What can hang from each mark
W: H V
B: F N S
V: F L
F: B V
H: G N W
Y: C
S: B Y
C: Y
N: H

Known rows, with every way that one mark hangs from another
{V F}: -0.745 -0.775 -3.276 0.069 0.715 -3.012 0.587 -0.073 0.714 0.414 0.549 -0.749 1.075 -0.241 -0.029 0.045 -0.047 -0.185 0.387 -0.050 -0.027 0.404 -0.468 -1.577 -1.307 -0.825 1.328 3.586 -1.487 -0.407 -0.079 -0.564 -1.025 -1.678 0.845
{N {H {W V}}}: 1.877 0.454 1.509 -0.734 0.381 -1.906 3.176 0.363 5.132 -0.646 -0.590 -2.022 -0.428 0.112 -2.543 1.352 2.107 -0.308 -0.582 0.275 2.946 0.589 -1.093 -0.786 0.762 2.871 0.025 3.999 -3.302 -0.942 1.170 -0.247 -0.737 -1.603 -0.861
{S {B N} {Y C}}: -2.571 -2.800 -1.233 2.743 -3.796 0.607 -2.375 3.398 0.841 2.348 2.430 -0.846 1.925 -4.035 2.067 -0.779 3.642 0.927 1.099 -1.588 2.474 0.229 0.835 1.200 1.211 -1.301 0.485 0.372 -0.384 4.539 1.791 -0.739 1.678 -0.169 3.239
{H G N {W {V F L}}}: 5.084 0.582 0.347 -1.028 0.742 -3.279 2.695 1.701 2.210 0.952 -5.207 0.061 0.189 0.885 -0.358 0.842 -0.934 -3.008 0.489 1.575 0.516 2.273 -2.316 -0.626 -2.067 2.130 -1.382 2.580 -2.869 -3.507 -0.197 1.254 -1.245 -2.128 1.779
{Y C}: -2.371 0.046 -2.974 0.063 -0.265 0.152 0.316 1.736 0.911 0.969 0.375 -2.042 -0.213 -2.682 -0.349 -1.642 1.715 1.018 0.898 -0.344 1.387 -1.139 -1.034 1.667 0.250 -0.952 -0.414 3.610 -1.041 1.388 2.258 -1.101 1.451 -0.812 3.047
{F {B S} V}: -0.994 0.440 -3.555 -0.238 -1.164 -0.523 2.671 -1.832 1.890 2.227 1.912 -1.338 0.349 0.553 -3.759 0.925 -0.038 -0.455 -0.087 -0.267 0.745 -1.790 1.722 -1.080 3.791 -1.014 0.069 4.493 -1.648 1.336 -0.888 -2.360 1.493 0.901 1.378
{S {B {N H}} Y}: -0.908 -0.993 0.071 2.465 -3.249 0.442 -1.474 1.800 2.466 1.488 2.834 0.449 3.119 -2.307 2.140 2.092 3.133 0.759 0.083 -1.985 3.981 1.357 2.232 -1.938 1.685 1.025 0.568 0.416 -1.247 3.821 0.400 -1.307 -0.331 -0.565 0.684
{N H}: -0.611 1.938 -1.638 -0.371 0.363 -0.037 1.200 -0.026 2.930 -0.055 1.112 -0.896 0.888 -0.974 -0.214 1.076 1.543 0.408 -0.059 -0.534 2.770 0.350 0.093 -1.421 0.765 1.124 -0.242 3.519 -1.611 0.897 0.790 -1.398 -0.554 -1.329 0.822
{H G N {W {V {F B} L}}}: 4.878 0.345 0.049 -1.275 0.500 -5.789 2.830 0.096 2.318 1.950 -5.544 -1.186 0.185 1.385 -1.791 1.004 -1.937 -2.580 2.621 1.590 1.626 3.139 -0.661 -0.043 -2.054 1.566 -2.184 2.117 -2.891 -2.659 -1.347 1.049 -0.926 -1.006 0.860
{F B {V L}}: -0.036 2.986 -2.994 -0.140 1.001 -1.631 2.897 -2.434 1.730 1.367 -0.846 -0.915 2.312 1.705 -3.405 -0.374 -1.380 0.346 0.395 0.572 0.891 0.499 1.465 0.506 2.879 -1.468 -1.596 4.063 -2.127 -0.688 -0.644 -1.094 2.160 1.572 -0.323
{C Y}: -0.945 1.591 -0.864 0.502 -0.856 -0.032 1.304 2.766 2.137 -0.034 0.143 -1.138 0.253 -1.061 1.291 0.343 0.329 1.486 0.284 -0.829 -0.688 -2.838 0.323 -0.245 0.033 -0.476 -0.276 3.618 -0.903 -1.768 1.008 -2.137 0.236 -0.016 1.127
{S {B {F V}} {Y C}}: -1.260 -1.043 -1.943 2.254 -1.084 -3.384 -1.371 -0.126 2.221 0.220 3.914 -0.747 0.344 -3.646 -1.997 -0.697 3.109 1.846 -2.022 -1.232 0.455 -1.635 1.551 -0.848 5.385 0.394 4.283 -0.294 0.071 2.046 0.782 -0.450 2.494 -0.930 0.580
{V {F {B {N H}}} L}: 1.524 0.015 -2.176 0.141 -1.010 -0.285 -0.158 -2.885 0.046 1.927 -0.338 0.578 3.697 0.703 -0.158 -0.438 -1.680 0.501 -0.218 -1.265 3.188 5.357 1.199 0.934 0.447 -1.006 -1.457 3.353 -2.634 1.187 -1.158 -1.243 -1.710 -0.695 1.641
{N {H G {W {V {F B} L}}}}: 6.518 1.220 0.534 -1.897 2.293 -3.580 3.326 -3.206 1.216 0.552 -3.777 -0.714 0.147 -0.186 -3.941 1.456 -2.737 -0.226 1.150 0.554 3.655 4.024 0.254 0.218 0.291 2.657 -1.560 2.348 -4.601 -3.601 -0.899 0.213 -2.526 -1.678 -1.671
{B {F {V L}} N S}: -2.066 -0.930 -1.712 1.015 -2.501 3.760 0.472 -2.415 0.731 2.640 0.476 4.374 1.403 0.708 0.681 -1.208 -0.213 0.322 -7.236 -0.722 -1.914 -2.097 0.484 0.696 4.251 -0.754 0.783 5.389 -2.601 0.902 -0.834 -2.730 0.667 0.271 5.412
{S {B {F V} N}}: -2.448 -2.618 -1.404 3.243 -2.006 -2.585 -0.075 0.698 2.577 1.488 5.779 2.028 0.755 0.468 0.894 -1.226 2.623 0.315 -3.505 0.889 0.227 -1.934 1.841 -1.626 3.730 0.061 3.436 1.851 -0.383 3.109 -1.008 -2.218 0.856 -0.316 1.677
{H N W}: -1.010 0.597 -1.537 0.539 -2.254 -1.642 1.040 4.630 5.779 2.217 -1.379 -1.550 -0.486 -0.055 0.198 0.951 2.878 -2.623 3.090 1.929 1.798 -0.846 -0.644 -1.385 -2.617 0.611 -0.754 3.208 -2.078 0.504 0.712 -1.169 1.076 -0.806 1.580
{V {F {B S}} L}: -0.228 -0.047 -4.464 -0.406 -0.764 1.268 0.340 -2.891 -0.906 2.679 -2.830 1.080 1.523 0.136 -1.832 0.148 -2.830 0.089 -0.427 -0.917 0.053 2.474 1.473 -0.385 1.099 -1.897 -2.186 4.867 -3.333 -1.304 -0.409 -1.230 -1.602 0.055 2.573
{B {F V} N {S {Y C}}}: -1.953 -2.928 -1.162 1.219 -4.813 1.581 -1.551 -1.435 0.812 2.674 2.692 0.644 0.224 -3.590 0.333 -0.298 2.633 0.833 -5.584 -3.072 -0.839 -3.198 0.109 1.456 4.664 -0.760 3.546 2.439 -1.268 3.560 0.055 -2.512 2.421 -0.947 5.751
{W H {V F}}: 2.403 -1.249 0.353 -1.350 0.707 -3.146 1.562 -1.238 0.846 -1.802 0.985 -1.928 2.207 2.101 1.262 -0.252 -0.379 1.325 -3.144 -0.605 0.503 1.713 -1.244 0.458 1.062 0.785 -0.809 5.928 -0.878 0.441 2.149 2.174 -3.410 -2.446 -0.550
{V {F {B N}} L}: -0.448 -1.128 -2.855 0.533 -1.393 -1.408 -0.034 -1.599 -0.490 3.149 -1.042 0.920 2.831 1.255 0.421 -1.150 -2.100 0.195 0.453 -0.260 1.052 3.177 0.913 1.421 -1.355 -2.679 -1.604 3.512 -2.664 0.718 -1.244 -1.127 -0.881 0.390 2.453
{B N {S Y}}: -2.446 -2.342 -0.607 1.162 -4.647 3.614 -0.922 1.378 0.972 3.307 -0.099 0.842 1.048 -1.859 2.837 1.855 1.920 0.189 -1.816 -2.230 -0.073 -2.458 0.488 -0.594 0.107 -1.507 0.061 3.505 -2.423 2.660 0.093 -2.444 0.563 0.431 4.850

Rows
1.212 0.300 0.824 -1.074 -1.502 -2.061 1.827 2.620 4.205 -0.708 -0.067 -2.120 2.031 2.904 3.216 0.485 2.063 -0.049 -2.413 -0.004 0.910 0.507 -1.646 0.140 0.896 1.521 -3.077 5.632 0.892 2.580 2.607 1.834 -1.615 -1.032 1.806 : {W {H N} V}
2.805 -4.581 0.496 -0.382 -2.113 -2.515 2.261 -0.949 0.145 3.509 -1.422 -0.117 -1.968 -0.237 -0.735 1.332 -1.346 -1.877 0.461 0.657 1.562 -0.147 0.133 0.396 -0.923 0.464 -0.059 3.131 -4.051 0.373 -1.638 -1.864 -2.481 -1.178 2.732 : {H G {W {V {F {B N S}}}}}
1.222 2.100 -1.303 0.041 -1.050 0.402 2.123 -2.966 1.956 1.692 1.275 0.184 4.016 1.621 -2.066 -0.191 -0.660 0.140 -1.010 -0.676 3.697 2.661 1.509 1.145 3.856 -0.304 -1.298 3.652 -2.285 1.824 -1.014 -1.944 1.249 0.908 0.874 : {F {B {N H}} {V L}}
0.831 1.095 -0.638 -0.369 -0.653 -1.800 1.934 4.983 3.919 2.651 -2.367 -1.094 -1.701 -1.062 0.727 1.623 1.895 -3.448 4.099 2.565 2.102 -2.349 -0.682 -1.296 -3.455 1.732 -0.860 2.009 -2.292 -0.204 -0.347 -1.575 0.661 -1.386 2.190 : {H G N W}
0.055 0.909 -3.861 -0.380 0.620 -2.424 0.437 -2.197 -0.028 1.659 -2.541 -0.175 2.148 0.635 -1.966 -0.565 -2.571 0.870 1.198 -0.068 0.943 3.203 0.983 -0.036 -0.452 -1.877 -1.529 3.704 -2.605 -1.113 -0.504 -0.466 -0.581 0.164 0.580 : {V {F B} L}
1.052 -1.001 -0.152 1.451 -2.063 1.011 -1.499 2.198 -0.611 1.785 2.359 -0.481 1.859 -5.726 2.008 0.565 2.980 0.447 1.573 -2.098 5.345 0.777 1.269 0.606 1.639 1.616 0.493 -1.373 -1.061 4.694 0.743 -1.186 0.309 -1.617 2.736 : {S {B {N {H G}}} {Y C}}
-0.592 1.278 -1.393 0.332 -1.446 1.901 -0.105 -2.979 1.323 1.284 -1.967 2.448 1.105 -1.083 -1.463 1.339 -0.236 1.181 -6.199 -2.389 -2.389 -2.248 0.970 -1.378 4.933 -0.116 1.251 3.480 -2.793 -1.726 -0.401 -1.245 1.423 0.169 2.731 : {B {F {V L}} {S Y}}
5.867 1.174 0.680 -2.122 1.037 -1.693 1.880 0.273 -0.163 -0.915 -3.524 0.004 3.297 2.376 2.859 0.148 -2.000 -0.784 -2.715 0.113 0.677 2.877 -2.055 1.063 0.475 2.044 -3.976 4.497 -0.656 -0.673 1.414 2.996 -3.383 -2.585 1.970 : {W {H G N} {V F L}}
-1.011 -1.917 -4.732 -0.240 -1.163 -1.000 0.388 -1.649 0.113 2.649 0.261 -0.881 0.094 -0.591 -1.615 1.010 -1.118 -0.304 0.741 -0.807 0.375 0.903 1.460 -1.500 0.484 -1.539 -0.018 4.183 -2.001 0.850 -1.064 -1.895 -1.577 -0.682 2.210 : {V {F {B S}}}
-0.895 0.138 -2.507 0.413 -2.664 3.248 1.882 -2.096 0.556 3.555 -0.196 1.407 2.374 1.512 -1.423 -0.619 -1.438 -0.576 -1.931 -0.643 0.660 0.107 1.582 1.309 3.790 -2.131 -2.259 5.159 -2.909 1.778 -0.759 -2.618 1.184 1.866 3.454 : {F {B N S} {V L}}
2.894 0.844 1.481 -1.744 0.002 -2.539 2.507 2.832 2.303 -0.495 -1.226 -1.880 0.592 1.691 3.290 0.766 0.966 -0.575 -1.246 0.528 1.721 -0.677 -1.639 0.300 -0.142 2.500 -3.097 4.250 0.434 1.944 1.530 1.640 -2.321 -1.679 2.045 : {W {H G N} V}
-1.452 -0.068 -1.008 1.355 -1.041 0.292 0.697 -1.711 1.664 1.564 1.098 2.697 1.852 1.328 0.807 -1.767 -0.071 0.848 -5.664 0.348 -0.961 -1.338 0.103 0.987 2.964 -0.980 1.308 3.939 -2.176 0.171 -0.822 -1.927 1.324 0.146 3.374 : {B {F {V L}} N}
-3.544 -2.370 -2.461 0.885 -3.810 1.844 0.152 0.291 1.082 4.394 0.578 0.238 -0.036 -0.053 1.106 0.511 0.337 -0.131 0.036 -0.516 1.211 -1.042 1.478 0.338 0.357 -1.897 -1.783 4.534 -2.176 3.888 -0.744 -3.354 -0.171 1.060 4.658 : {F {B N S}}
-3.111 -1.796 -2.131 0.586 -3.102 1.603 -2.466 -0.525 0.669 2.074 -0.839 0.214 -1.648 -4.922 -0.027 0.503 1.970 2.133 -3.442 -3.142 -1.048 -3.028 0.086 0.221 2.224 -0.403 1.931 2.616 -1.575 1.482 1.021 -1.846 0.911 -1.282 5.347 : {B F {S {Y C}}}
-0.865 2.018 -1.617 0.520 0.929 -1.245 1.396 -2.183 2.089 0.325 -0.295 1.658 0.804 0.858 -1.573 -1.145 -0.226 1.086 -4.815 0.307 -1.302 -1.441 0.299 -0.409 3.384 -0.330 1.278 3.856 -2.056 -1.737 -0.200 -1.103 1.216 -0.108 1.324 : {B {F {V L}}}
-1.819 -0.843 -1.410 2.910 -1.441 -0.195 -0.024 -0.243 1.481 1.585 2.788 3.686 2.088 0.904 0.677 -2.255 0.835 0.485 -4.668 0.701 -0.233 -0.340 1.790 -0.189 4.226 -0.280 1.104 2.620 -1.497 1.359 -0.306 -1.539 0.660 0.224 2.054 : {S {B {F {V L}} N}}
3.868 -0.984 0.489 -1.979 2.059 -5.609 2.503 -2.191 -1.203 -0.418 -0.091 -2.665 0.611 1.494 -0.181 0.205 -2.052 1.740 -0.203 0.137 2.210 1.279 0.307 1.016 0.120 0.952 -1.724 4.048 -1.128 0.670 -0.067 1.343 -3.713 -1.907 -1.065 : {W {H G} {V {F B}}}
2.048 -0.848 1.646 -0.227 -3.624 4.538 0.304 1.273 1.359 3.427 -1.701 0.936 -0.436 -3.975 0.864 3.700 1.433 -1.433 0.316 -1.256 3.679 -1.888 1.086 -0.944 0.032 1.875 0.114 1.693 -4.857 1.426 -0.477 -2.966 -0.709 -1.616 2.556 : {B {N {H G W}} {S Y}}
-1.164 1.218 -2.362 1.910 0.591 -1.302 0.635 -0.998 2.073 0.206 1.782 2.691 1.755 0.678 -1.446 -1.379 0.319 1.170 -3.899 1.037 -0.412 -0.108 2.028 -1.767 5.137 0.332 1.287 2.437 -1.378 -0.836 -0.030 -0.560 0.565 0.135 0.346 : {S {B {F {V L}}}}
4.213 -1.145 1.320 -0.157 -0.805 -0.169 1.898 -1.501 2.250 0.464 -1.946 0.959 2.312 1.227 -0.615 0.202 -0.508 -0.677 -2.939 -0.397 2.140 4.178 -1.542 1.105 0.633 1.418 -0.703 4.200 -4.206 -1.898 0.748 0.281 -1.991 -1.909 0.853 : {B {N {H {W {V F L}}}}}
4.054 2.408 0.379 -0.511 0.108 0.793 3.547 -1.792 1.369 2.537 -0.596 0.203 1.540 0.035 -3.244 0.548 -0.925 -1.165 1.659 1.385 4.936 0.904 1.860 1.948 2.133 1.192 -1.159 2.089 -4.620 0.246 -1.618 -2.417 0.770 -0.205 -0.521 : {F {B {N {H G W}}} {V L}}
6.335 1.448 0.978 -1.859 2.839 -1.352 3.134 -2.040 0.785 -0.803 -3.852 0.288 0.438 -0.453 -2.455 0.997 -1.840 -1.005 -1.038 0.455 2.432 3.163 -1.213 0.006 0.273 3.266 -0.638 3.018 -4.640 -4.355 0.264 0.933 -2.554 -2.938 -0.872 : {N {H G {W {V F L}}}}
3.643 2.775 1.650 -2.031 0.618 0.183 2.408 1.973 1.266 -0.230 -3.664 -0.036 2.149 2.422 3.292 0.279 -0.703 -0.049 -2.501 0.654 1.184 0.737 -1.755 1.644 0.621 2.424 -5.583 5.337 -1.028 0.368 2.126 2.177 -2.253 -1.081 2.688 : {W {H G N} {V L}}
5.679 1.216 0.154 -2.295 0.794 -4.161 1.986 -0.996 0.168 0.381 -3.393 -1.096 2.782 2.988 1.327 0.179 -2.847 -0.534 -0.558 0.017 1.634 4.134 -0.527 1.390 -0.095 1.393 -4.417 4.320 -0.448 0.262 0.297 2.393 -3.287 -1.424 1.000 : {W {H G N} {V {F B} L}}
-2.011 -0.694 -2.537 0.076 -2.931 3.173 -1.152 0.671 0.380 2.077 -1.184 -1.559 0.123 -4.522 -0.089 0.839 2.099 0.971 -0.568 -3.012 0.436 -2.199 -0.284 0.726 1.631 -0.786 -0.152 3.070 -1.757 1.949 2.261 -1.168 1.428 -0.598 4.320 : {B {S {Y C}}}
1.000 -0.620 -2.990 -0.311 -2.625 3.187 -0.266 -3.460 -0.779 3.124 -0.937 2.063 3.402 0.113 -0.368 0.489 -2.300 -0.227 -1.932 -2.399 2.528 4.242 1.392 0.701 2.494 -0.718 -2.436 4.615 -3.232 1.151 -0.743 -2.018 -2.630 -0.745 3.511 : {V {F {B {N H} S}} L}
0.319 -1.925 -0.525 2.473 -2.777 -1.458 -2.054 -0.932 2.174 0.718 5.517 0.155 2.251 -3.800 -0.228 -0.148 4.113 1.369 -3.491 -2.790 3.185 0.531 1.747 0.004 6.311 1.449 4.537 -0.701 0.126 4.311 0.295 -1.396 1.797 -1.867 1.813 : {S {B {F V} {N H}} {Y C}}
-0.767 -1.216 -0.461 0.533 -4.338 4.150 -1.014 0.137 1.848 2.365 0.504 0.970 1.848 -2.498 2.002 2.891 1.860 0.000 -2.544 -3.499 2.212 -0.471 0.703 -1.227 1.777 0.343 0.090 3.143 -2.610 3.065 -0.176 -2.472 -0.421 -0.871 3.665 : {B {N H} {S Y}}
5.553 -0.581 0.704 -1.474 2.062 -6.290 3.283 -2.249 2.022 0.375 -1.038 -2.426 -1.130 -0.727 -4.067 2.014 -1.063 -0.676 2.288 0.598 4.267 2.359 0.144 -1.015 -0.490 2.838 0.541 1.609 -3.481 -1.870 -1.618 -0.299 -2.677 -2.516 -2.023 : {N {H G {W {V {F B}}}}}
4.420 -1.220 0.460 -0.784 0.196 -6.127 2.628 2.193 3.047 0.794 -2.508 -1.440 -1.186 0.431 -0.177 1.480 1.072 -3.611 1.746 1.398 0.786 0.801 -2.442 -1.506 -2.737 2.769 0.475 1.769 -1.745 -1.536 -0.656 0.829 -1.135 -2.779 1.368 : {H G N {W {V F}}}
-0.284 -1.922 -2.361 0.478 -3.858 1.591 -1.578 -2.300 -0.941 4.114 -2.703 1.710 2.602 -0.931 0.717 1.197 -1.826 0.292 -0.954 -2.746 -0.048 2.444 1.647 -0.022 0.250 -2.792 -1.458 3.198 -3.328 1.000 -1.203 -1.509 -0.662 0.693 3.794 : {V {F {B N {S Y}}} L}
-1.529 -1.046 -1.267 2.313 -2.137 0.990 -0.252 2.108 2.450 1.556 4.043 0.784 2.491 -0.842 1.930 0.071 2.413 -0.242 -0.170 -0.271 4.133 1.447 1.534 -1.192 1.644 1.351 -0.051 2.088 -1.204 3.744 0.690 -1.682 -1.258 -0.892 1.336 : {S {B {N H}}}
-0.826 -1.662 -1.747 0.026 -5.001 2.835 -1.752 -0.972 0.739 3.527 0.864 -1.680 1.601 -4.289 -0.331 1.359 1.824 1.095 -0.038 -4.211 4.012 0.878 1.437 1.902 2.885 -0.567 -0.858 2.159 -1.844 5.079 0.533 -2.625 0.603 -0.290 4.536 : {F {B {N H} {S {Y C}}}}
-4.228 -3.184 -1.059 3.244 -2.798 -1.750 -1.628 2.102 2.280 2.543 3.614 2.393 -0.339 -0.415 3.041 -1.376 2.180 0.828 -2.603 0.679 0.458 -1.506 1.778 -1.670 0.610 -0.320 1.672 1.704 -0.887 3.240 -0.267 -2.593 -0.788 -0.449 3.121 : {S {B F N}}
0.876 0.499 0.349 2.502 -1.967 -0.002 -1.464 -1.791 2.473 0.772 2.498 3.028 4.106 -1.010 0.248 0.561 1.624 1.699 -5.003 -1.999 1.958 1.667 2.413 -1.453 5.945 1.341 1.872 0.424 -1.683 1.369 -0.533 -1.012 0.729 -0.344 0.638 : {S {B {F {V L}} {N H}} Y}
-2.193 -0.754 -3.183 -0.295 -3.203 1.068 -0.933 -0.498 0.436 3.093 -1.326 -2.435 -0.340 -4.254 -2.118 1.096 1.265 1.629 1.489 -2.684 1.453 -0.860 1.251 1.124 1.448 -1.644 -0.822 2.505 -1.778 2.662 0.951 -1.780 1.666 0.548 3.712 : {F {B {S {Y C}}}}
3.100 1.975 1.568 -1.086 -0.102 -1.785 3.207 2.968 3.577 1.462 -5.751 0.050 -0.331 0.750 0.397 0.804 0.206 -2.318 0.708 2.020 1.169 -0.017 -1.776 0.154 -1.769 2.404 -3.050 2.901 -2.961 -2.287 0.658 0.716 0.046 -0.393 2.477 : {H G N {W {V L}}}
-1.757 -1.137 -0.313 1.301 -1.930 -0.360 -1.013 -0.659 2.600 1.681 2.429 1.559 0.243 -0.787 2.097 -0.178 1.946 1.286 -4.127 -0.945 1.652 -1.075 0.238 -0.814 0.782 0.868 1.848 2.943 -1.556 2.747 -0.945 -2.854 -0.906 -1.566 3.392 : {B F {N H}}
1.562 -0.093 1.691 -0.670 1.091 -2.919 3.761 1.832 2.768 0.463 -2.293 -1.504 -2.448 -0.629 -1.113 1.037 0.747 -0.588 0.980 1.945 1.591 -2.537 -1.226 -0.355 -1.893 1.854 -0.408 2.692 -3.383 -1.752 0.530 -0.223 -0.582 -0.878 0.278 : {H G {W V}}
-2.692 -2.354 -0.372 3.079 -3.623 -0.640 -1.552 3.223 2.157 2.330 2.161 0.194 2.081 -1.615 2.738 0.839 3.086 0.622 0.717 -0.957 1.490 -0.427 1.824 -1.393 -0.118 -0.633 0.473 0.615 -1.252 3.608 0.289 -1.158 0.824 0.515 1.692 : {S {B N} Y}
0.415 -1.405 0.448 2.755 -2.520 -2.660 -1.364 -0.827 3.196 0.682 5.608 1.291 2.559 -1.448 0.230 1.299 3.286 0.626 -3.891 -1.738 2.246 0.403 2.490 -2.498 5.430 1.668 4.292 -0.210 -0.645 3.200 -1.441 -1.578 0.783 -1.198 0.061 : {S {B {F V} {N H}} Y}
